Each row was made from one path, in order. Every step used is in the known rows, and no mark comes twice. Write each row's path.
Known rows
l > h > k > y > e > n: [ 20   3   2  -7  25  -8  13   4 -17  -1  -7  -5  12 -15   8 -58  10  16
 -22  -4   6  -1  26   0   2 -17   8 -19  -3 -11  15   1   6  -9  12 -27
  -1 -12   4 -54   4  12 -52  12  18  40  11 -21 -11 -94  28  -5   1 -17]
n > r > v: [  2   1  -3   6  35 -15  -4  -8   1  -1   6  20  23   4   3  40   7   1
  10 -10   8   2  -3  -3   3   2  -4   9   2  11  35 -21 -14 -12 -12  -6
   2 -32  -2  -6   0   8  -8   6   0   8 -28   2  23 -26  -1   2   3  -4]
r > v > e: [  7  23  -3   8  42  -6 -16   2   6 -17   6   8  18  -2   3 -12  -7  24
   1  -2  -6  -1   7  -3  17   5   9   9 -11  -3  -3 -32 -22 -19  -6 -12
  -2  12   7 -24  16  27 -15  11  -6 -21 -37  31   9 -24   7  14 -12 -12]
a > h: [ 18   0   1   9   9  -5  -8  -1   7  -2  -4 -12   0   0   7   3  -1   0
   7  -7  10   1   0   3   3  -1   1   1  -4   0  23   9   0   3  -1  -9
   1  -7  -1  26   0 -14 -44  -5  10  -5   9 -10  11  -6   3  -1   7  -1]
k > y > e > h > p: [ 12  18 -19  -8  18  10 -35   1 -15 -24  -3  -1   6   8   1 -60   4   1
 -30  10  -1  -1 -14  14   3 -14   1   9 -21 -14  -4  16  -6  -9  -1 -27
  18 -34  21 -16  21   9 -72   5  33   5  12   3  -5 -35  26   8  12   1]
q > v > e > y > k: [ -1  -2  -5   5  65 -12 -30   6 -16  -1 -14   7  17 -10  -8   3  -2  31
  -1 -16  -3   5  36   1  14  12  12 -11  -4 -13  21  41 -37 -21  18 -16
  19  15  11  11   8  16 -24  42   7 -15   0  12  19 -23  17 -20  -7   3]
y > k > h: [ -1   5  -6   9  24 -18  34  -2 -12  12  -1  -9 -16  -5  -2  33   2   5
   5   0  -6   1  25  -3   3  -4   2  -4  -4   5  18  -2 -14  13  -2  -8
  20 -17  10 -17 -10 -16 -20  27  36   2  21 -11  -4  15  18 -28  13 -10]
n > r > v > q: [ -3   4  -1  26  42 -16   1 -15  -2 -12   4  25  23   3  -6  34   0  -9
   3  -9  14   1 -13  -1  -8   2 -10   5  -5   9  38 -17 -15 -22  -1 -19
 -12 -36 -10  -5   4  34  -2   4  -9  13 -30  -2  19 -20   0  -9 -16  -8]
x > l > h > k > y > e: [ 27  -7   3 -10  19   9  10  -5 -15 -24   7   8   7 -18  12 -55   9  -8
 -19  14  10  -9  14   6   3 -18  14  -9  -6 -12  21  22  -8  29   4 -31
   6 -18  -5 -69  18  18 -52   3  33  16  -1 -26   0 -59   6  18  10 -16]
y > k: [-10  10   4   5  24  -2   7   3  -2   5  -2   0  -2  -6  -4  14  -3   0
   2  10  -7   2  20  -9  -1   2   4  -8  -8   4  10  -6 -10  10   3   4
   7 -16   6  -4  -5 -12  -1  31   7   0   7 -13   2  14   8 -16   1  -5]
a > h > k > y: [ 33   4   2   1  26  -3 -39  -2 -18  -4 -13  -2  11 -15  16 -40   1   7
 -19  -5  13   3  22  12   4 -14   6 -15  -7  -2  47   8  -2  -3  -2 -21
  14  -8   4 -41  11  -2 -54 -19  22   3   3 -32   5 -17  10 -10  17 -15]
x > e > h > p: [ 13   5 -20   5   3  25   9  -2   0 -18   5  -6  -9  23   5  18   5 -16
 -13   6  10   3 -14   8   0 -13  -4  12 -13   0 -56  -8 -17  -9   1 -14
  10 -24  24 -13  18   7 -49 -29  20 -28  24   1   4 -38  10  -3  -2   6]
y > k > h > a: [ -4   3  -4  35  29 -13  32  -5 -22  14  -6   6  -4  -9  -1  41   3   4
 -13  -2 -10  -2  26 -10 -13  -5   6  -8  -1   5  31 -18  -6   8   2 -13
  25 -17  22 -51  -5 -19  -7  15  49   6  19  -3 -12  56  24 -28   4 -11]
h > l: [  6   5  10   6   2   1   5 -13  -3   9   1  -4   4   9   0 -18   3   8
  -9  12   1  -4   2   0   2   3   0 -27  -1  -2 -13  -3  -7  31   0  -9
 -11   4   3  16   7  -9   9 -15   9 -13 -11  -7   7  -5  -5  11  16   4]
v > e > h: [ 21   1 -11   6  12   9   5   0  -4   5   0  -2 -10  21  -5 -29  -4  19
   2   6   0   0   5   4  16   0   8  -7 -14  -6 -30   7 -22  -1   5 -11
   0   9   4  25   2   8 -26   6  12  -5   8   9  -1 -43  23   6  -4   5]
n > e > y > k > v > q: [-25  -9  -8  22  53 -14 -29   5 -19 -23 -16  12  25 -11  -9  34  -5   0
  -4  -7  11  -1  -1   6 -15   9   1 -12   0   6  39  47 -26 -41  13 -24
  10 -55 -10   8  13  27 -27  30 -14 -21 -27  -4 -22  -4  12 -49 -17   7]
q > v > e > n > r: [ -1  -4 -20  16  31 -34  -1  -8  -3   6  -5   6   8   5   0   5  14  34
  11 -30   3   3  17   2  16   2  -8  -2  -1  -3 -15  22 -24 -31  22 -12
 -14  -7  -2 -11  -2  25 -10  22  18  48  29   9  19 -86  12   2 -17   6]
r > v: [  5   6   0   2  33  -5 -15   4   4 -11   7   5  23   0   3  12  -4   5
  -1  -1  -1   0   3  -3   4   4   3  18   1   7  27 -35 -12  -8  -9   2
  -1   3  10 -11   8   9  -8   0  -3 -17 -39  18  17   0  -3   5  -3 -10]
e > n > r: [-15   2 -12   5   4 -25  15  -7   3  14  -7   7   1   4  -3  11  16  13
  11 -11   9   2   5  -2   1  -7 -12  -7   6   9   9   3   2  -2  10  -1
  -8 -32  -8   1 -16  -6   1  12  -4  43  23 -24   0 -57   8 -12 -10   8]
n > r > v > e > y > k: [-12  21   1  10  77 -18 -19  -1   0   4  -6  26  31 -10  -6  26   3  26
  10 -19   7   4  30  -2  16   4   9 -14  -7   0  42   6 -42 -19  -2 -26
  23 -35   4   9   5  14 -24  46 -19 -14 -32  -5  15 -42  19 -20  -8   1]
a > h > k > y > e > n: [ 22  23  -7   1  34 -19 -31   2 -15 -12 -15 -16  14 -22  14 -48   5  16
 -17  -5  12   0  20   4   9 -18   3 -17  -9 -11  29  -1   4 -14  11 -18
   5 -25  13 -39   6   6 -80   9  17  25  14 -33  -6 -58  29  -4   2 -18]
y > e: [ -1  16  -6  -2   3  -3  -1   1   1  -8   6  -7  -7  -8   0  -7   0 -11
  -1  11  -1  -5 -15  -6   0  -3   3  -1  -8 -15 -19   7   0 -13   0   1
   1 -19   5   2   6   9 -31  27   1   4   2   5  -6 -30   7  11  -4  -4]
p > h > e > y > k > v: [-14  40  -7   6  50 -16 -36  -1 -17  -7 -12   8  20  -5  -3  27  12  13
   2 -18   6   5  13  11   5   3  14  -8  -2 -11  42  28 -23 -14  -2 -14
  12  -8  26   8   3  -4  20  22  13 -62 -11   8 -13  -7  26 -37  -1   2]
p > h > k: [ 28  17   2  15  16   2  10  -9 -20   7  -6  13   0   6  -1  -7   2  -1
 -13  -2  16   0   9   9   3  -8  11 -11  -8 -16  13  -5  -8   9   9   2
  -5  -1   8 -56  -1   1  11 -18  15 -11  28 -16   3  -2  21 -23   7  -8]
h > k > v > e > n > r: [  2  20 -18  20  28 -44  -3  -9 -21  11  -5  21  18  -7   1  22  19  34
  -5  -9  13   4  30   6  15 -11  -3 -24  -9   0  -4   5 -11 -38   9 -13
   0 -28   9 -62  -3  28 -21   7  12  21  -4  -8 -20 -71  23 -26 -10   3]
l > h > k: [ 30 -21  14  11  12   8  47  -7 -12  12   3  18   0   0   1  -6   2  -2
  -8  -4  13   1  26   0  -1  -8  13 -16  -5  -2  12  -1  -1  11   2 -16
   3   6  -5 -38   0   2 -21 -23  14  18   2 -16   9 -32  10 -16   8 -11]
p > h > e > n: [-15  47 -13   8  10 -14   9 -10  -3   0 -10  -2 -10   7   3 -28  11  17
   2 -21   3  -1  -5   1  10  -5   3  -1  -1 -10  -9 -16  -6  -4  12   0
 -22   8   8  -9  -6  -7  37  -6  12 -10  32   0  -6 -49  21  -4 -21  -3]
l > h > e: [  2   2  10   2   0   5  40  -7  -2   6   8   5  -9   2   8 -18   5  -5
   6 -15   2  -2   4 -10   2  -2  11  -5  -3   0 -13  -9  -4  -1  -4 -18
  -7   6 -12  19  10   0   5 -16   4   2  -5   6   4 -58  -2   8  -4 -10]
x > l > h: [ 13 -28   6   0   0  12  39  -6  10 -10  10   7   1   4   3 -10   6  -4
   7   3   9  -7   9   3   1  -3   6  10   4   3  10  14  -7  51   5 -15
  -6   9 -20 -11   1  -8  -7  -7  21   2   3 -15  14 -23  -6  12  -1   0]
h > k > y > e > n > r: [  0  22 -14  -3  25 -27 -14  -7 -16   3 -11  14   7 -18   6 -28  19  11
 -14  -4  10   0   9   1   3 -21  -5 -27  -5  -5  18  11   1 -26   9 -13
   9 -57   4 -58   0  19 -37  21   9  56  20 -35 -11 -91  24  -9   0 -10]
a > h > k: [ 31   2   6  14  20  -3   0  -4 -13   3  -4   5   3  -8   8   4  -4  -4
  -8  -3  18   1  17   7   2  -8   9 -20  -8  -1  24  -1  -6   0   0  -6
   3  -9   6 -16   5  -4 -50 -22  11  -4   8 -26  14  -1   9 -15  10  -9]
p > h > k > y: [ 27  21  -1  -2  27   4 -24  -7 -22   0 -12   7   8  -2   4 -47   8   9
 -26  -8  11   2  15  19   2 -13   8  -8  -4 -13  38   7  -6   4   4 -16
  10   3   9 -85   7   9   7 -14  29  -5  22 -17  -4 -20  22 -16  15 -17]
q > v: [ 11 -23  -7   5  21  -7 -18   1 -11  -3  -4  -7  14   5   1  12   1   4
  -3  -9  -1   3   3   1   1   7  -2  13   4   1   6  15 -13 -12   8  -1
  -3  16   9   5   4  11  -8  -2  27   5   2  21  27  -3  -4   5   2  -4]
x > l: [ -2  -1  -6   0   0   3   0  -4   9 -18   6   8   1  -4   3  -3   4  -6
   5  10   6  -8  -6   4   3  -2   1  11   1   4   2   8  -9  36   7   0
  -7   2  -7 -16   3  -1   2  -3   9  -8  -3 -13   6  15 -11  11  -4   5]
e > y > k > h > p: [-11  15  -4   6  36 -13   9  -3 -18   0 -14  17  -2 -10  -8  27   5  18
  -9 -24   4   2  22  10   3  -8   7  -6  -5  -3  40  17 -16   8   3 -26
  39 -21  24 -19   7 -17 -44   8  23 -26   8  -7  -5  32  26 -52  13   5]
h > e > n > r: [-30  30 -15   7  -1 -26  17 -14   2  12  -5  14  -9  -3   4  13  18  11
  10 -22   7   0  -5  -8   5  -8  -5 -13   0   7 -17 -11  -4 -17   7  -3
 -11 -29  -5  14  -3   1  20   0  -6  33  12 -15  -2 -75   4  -3 -17   3]

Which path is each row?
[ 34 -11  -7   8  16  12  18  -3 -21  12  -5  15  -4  15  -7   2  -3   2
 -14  11  14   2  20   8   3  -9  11 -16 -10   2   3  -5 -12   8   6  -1
   6  -7  14  -2  -4  -3 -25 -23  13   0   1 -16   9   0  24 -19   9  -3]
e > h > k
[ 24   0 -20   6  18  -6 -17   2 -10  -3   3  -2  11  20  -2  -6   1  25
   4   7   0   4   9  13  16   2   4   4 -13  -2 -14  19 -19 -19  -5 -12
   3   1  18  17   0  12 -34   7  23 -22 -12  33 -14 -33  23  -6   0   9]
k > v > e > h
[  2   9  -2   5  54 -15 -29  -7   7  -3  -6  29  27  -4  -3  17   4  27
  10 -26  14   3  10   5  17   5   6  -8   1  -4  34  12 -25 -27  -8 -25
  16 -19   1   9   8  24 -22  20 -24 -18 -41   9  12 -52  12  -7  -7   4]
n > r > v > e > y
[ 38 -10 -20   9  14   5  -4   0 -22 -14   6  -3   8  16   8  61   9 -12
 -10  21  15   7  11  12   1 -11   3  -3  -7   8 -32  -4 -21 -28  -6  -5
  11 -17  34 -26   6  20 -42 -25  30 -41  -5   5  -7 -39  15 -19   9  -2]
x > e > h > k > v
[ 39  -9 -12  -5  16  25 -17   2 -15 -12  -3  -2  -2   9  10  -6   8 -10
 -22  10  10   5  13  11   1 -18   4 -10  -6   3 -29  -4 -20 -13  -2 -19
  18 -15  23 -41   8  18 -43 -23  22  -9  10 -18  -2 -59  15  -2  10 -10]
x > e > h > k > y
[ 19  -6 -19  33  21  -2 -17   1 -22   0  -2  11  28  15  -3  10   2  25
 -18   6  -2   2  12   4   1   3   8   1 -11  -1  -6   2 -10 -22  -1 -18
   6   5  28 -23   6  14 -19  -2  41 -14  -5  36 -22   1  29  -3  -7   7]
k > v > e > h > a
[-15  28 -13  15  14 -29   8 -17   8   7  -7  -1  -3  -6  12   5  16   8
  19 -35  16   1  -5  -4   8  -9  -4 -16  -4   6   6  -2  -7 -15   5 -14
 -10 -38  -9  37  -3 -12 -23  -5   6  27  24 -28  10 -81   8  -4 -13   0]
a > h > e > n > r
[  3  -3 -21   9  14  18  11   0 -12 -13  -1  10 -14  25   3 -27  -2  -4
 -17   1  13  -7 -28   3  -1  -7   5   7 -15   4 -16   8 -18 -10   5 -11
   1 -52  -9  -9  22  -2 -56 -26  21   3  10  -4   5 -30   9 -15   1   7]
n > e > h > p
[ -1  11  -3   7  41 -18  11  -1 -10   7 -12   1  -8 -12  -5  13   0  30
   9 -20  -2   2  33   5  16  -2  13 -23  -5 -11  20  29 -27  -5   7 -28
  33  -2  12  -1  -4   1 -35  37  11 -27  10   0 -13  -5  31 -36   1   2]
v > e > y > k > h
[  8  12   1  31  12   8   6  -7 -12   6 -10   9   6   9  -4  -2   5   3
 -17  -9   3  -3  -1   0 -14  -2   7   6  -2 -11  18 -10   4   7   6  -4
  -5   1  10 -54   0  -9  31 -10  29  -9  29   9  -5  37  18  -6  -6  -5]
p > h > a
[ -7   9 -16   9  33 -16   5  -6  13 -12   7  -5  14   6  10  61  18   2
  15 -10  10   4   1  -8   5  -7 -13  12   7  15 -21 -41 -19 -28  -3  -5
  -4 -37  12 -25   0  15 -18   8  -6  10 -13  -7  13 -86   2   7 -18  -7]
x > e > n > r > v
[  1  26   0   8   8  -7  -6  -7   4 -10  -1  -2  -9  -7  14  -8   1  -3
   7 -15   7  -1 -10  -1   7  -3   8  -6 -10  -1   3  -1  -7  -9  -6 -11
  -4  -8   0  32  11  -6 -24 -17   6 -12   2  -6   8 -27  -5   5  -2  -5]
a > h > e
[-32  29  -4  15  47 -21 -33  -5 -20 -14 -13  21  28 -19 -10  39   1   0
  -7 -12   4   4  11   3  -7   6   5 -19  -7   4  33  27 -21 -40   5 -21
   8 -18  17  26  12  25  13  18  -9 -40 -39   4 -21   1  13 -40 -18   9]
h > e > y > k > v > q
[ 27  36  -3  -2  28   0 -28  -5 -22 -14  -9  -1   2  -9   7 -57   6  -2
 -24   7   9  -2  -3  11   5 -16  10 -12 -11 -27  22  16  -5 -10   3 -15
   6 -20  14 -77  10  18 -22  12  26  -3  25 -13  -9 -43  26  -4  12 -22]
p > h > k > y > e
[ -8   8  -6   4  30 -21 -15   6 -14  -5   3  -3  23  -8   0  44   5   6
   0  12  -8   5  21   1   0   3   2   2  -4   9  25   1 -12  -6  -6  -1
  11 -15  16 -17  -3  -5 -10  32  18 -17 -13   6 -13  11  10 -24   5   2]
y > k > v
[ 14  17 -24   9  19  -7 -17  -1 -18 -15   1  13  17  19   0 -10   4  25
 -17   2   3   4   7  18  16  -4   3  10 -23  -6 -19  11 -20 -21  -6 -23
   4  -7  28 -15  20  17 -55 -13  35 -27  -6  35 -13 -21  25 -12   3  16]
k > v > e > h > p
[  1  13 -12   8   1 -12  26 -10 -11  -6  -2   7 -15   1   3   8   6   5
  -9 -17   2  -3  -5  11   4 -13  -3  12  -7  -2   8  -9   0   1  -5 -19
  15 -14  13 -45  11  -3 -39 -22  42  -4  19  13  -6  21   8 -22  14  -4]
k > h > p
[ 30   5 -14  26  27  -7   0  -5 -32 -15  -2  11  14   7 -11  19  -4 -12
 -21  24  16   0  -6  12  -7  -8   3 -15 -21 -10   1  22 -15 -33   5 -17
  -5 -37  30  -6   9  41 -51   2  18  -9 -14   4 -11 -14  29 -27  -8  -4]
y > e > h > k > v > q
[ -8  35  -8   8  12 -20  -3  -3   5  -1  -8 -17  -4  -7  11 -18   5  16
  10 -27   6   0   2  -2   9  -5   4  -6  -5   1   3 -17  -3 -12   8  -6
 -15   0   1  29   4 -16 -25 -13   2   5  13 -14   4 -43  11   0 -17  -2]
a > h > e > n
[  8  -3   8   5   1   9  37  -3  -2   0   6  14   5   8   3 -19   4   2
 -10 -13   7   0   5   5  -2  -8   4   7 -10  -4   4  -3   0  11  -1 -25
   3  -7  -1 -31  15  -7 -35 -23  22  10  17   6   8 -25   5  -9   7   0]
l > h > p
[ -1   6   5  20  37  -7  -7  -4  -4 -23   3  12  24  -1  -6  13 -13   0
  -8  -4   3   0  -8   1  -6   6  -2   9  -5   5  31 -28 -13 -19   1 -12
 -16  -2   5 -10  11  32  -1  -2 -12  -9 -44  14  11  14   0  -2 -18 -11]
r > v > q
[  9 -11 -13   9  65 -27  -6  -2 -21   1 -15   2   1  -9  -4  23   1  37
   9 -32  -4   4  37   5  19   6  10  -9   0 -11  31  44 -38 -15  14 -31
  31  13  20   1   4  15 -39  37  36 -18  11  20  12 -14  28 -31   4   0]
q > v > e > y > k > h
[ 17  18   9  12   9   7   6 -18  -2   9  -5 -10   1  23   1 -26   4   5
  -5   6   7  -5  -4   8   4   2   1 -17  -6 -16  -8   9 -13  46   3  -8
 -22   7   5  -1   3 -15  24 -12  22 -27  20  -5   8 -16  11   4  17   0]
p > h > l
[-13  16 -12  -1   5 -16   4   5   2  -5  -1 -16   0  -7  -1 -15   4  10
   2   5  -3  -3  -3  -7   3  -4  -3  -2  -3 -11 -21  -3   3 -13  13   2
 -11 -20   9   2  -1   6 -26  29  -3  19  12  -5 -11 -49  20   5 -17  -1]
y > e > n
[  4  11   5  15  25 -15  37 -18 -11  16   0  -8 -14   5   1  13   4   8
   1   9  -9  -4  25  -2   4  -3   1 -30  -6   3   7  -6 -22  44  -2 -12
   9 -10  14   1  -2 -22 -12  12  38 -12   5 -14   3  10  12 -18  26  -8]
y > k > h > l
[-13  17 -13  11  10 -27  13  -9   8  11  -6  10  -6   2  -3  -8  12  30
  13 -16   4   1  15   0  13  -6  -7 -15  -5  -2 -23   5 -12 -14  13 -11
 -10 -22 -13 -10  -7  12  -6  24  -7  40  26  -9  -6 -82  16  -2 -20   8]
v > e > n > r
[ -9  31  -9  10  41 -16   9  -5 -16  -3 -13  18  -7 -13  -6   3   2  30
  -6 -25   0   1  29   9  16  -7  10 -12 -17 -13  13  18 -29  -7   5 -39
  39 -11  20 -35  18   3 -54  18  23 -29  20   1 -11   9  29 -43   4   6]
v > e > y > k > h > p
[ 12 -25  11  26   5  12  40  -4  -9  13   1  13  14   5   0   5   4  -2
 -14  -8   2  -2  15  -6 -18  -1   9  -2   2   0  15  -6  11   8   1 -21
   1  13  -1 -28   2  -7   2 -17  27  22  11  11  -1   0   7   4  -5  -6]
l > h > a
[ 33 -19 -19  12  30   2  -9   1 -12  -2  -1  -3   4  25  -4 -19  -3  25
  -2  -4   0   3   9   7  18   8   5   3  -8  -8 -22  27 -33 -13  14  -6
  -5  23  13  22   4  20 -30   5  33   4  14  25  26 -46  20   5  -2   3]
q > v > e > h
[ 39   4 -14  21  56  -6  11 -11 -14   9   4  36  10  18  -1  13   0  17
  -5  -3  18   3  19   2  18  -6  12 -14 -19   2   7 -20 -39 -14  -2 -16
   9 -31   9 -19   6  24 -40  -5  14   4 -25 -10  24 -59  25  -8  -1 -10]
n > r > v > e > h > k
[ 19   1 -12  -1   9  10   7   3  -5  -4   4  -9 -11  17  -3  -8  -3  -6
   0  16   4  -2 -18   1   3  -3   5  -2 -11 -11 -22  14 -11   0   3  -5
   4 -24  13  44  -2  -1 -42  21  10   4  12   0   1 -33  24   6   2   0]
y > e > h
[ 29 -22 -16  37  37   8  -6   0 -25   2  -7   9  17  22  -4  -6  -3  25
 -19  -9  -3   1  13   1   1   7  10   5 -10  -7 -13   7 -25 -21  15 -12
  -2  26  25  -9  10  16 -16  -7  49  11  14  40  21  -5  23  12 -10   4]
q > v > e > h > a
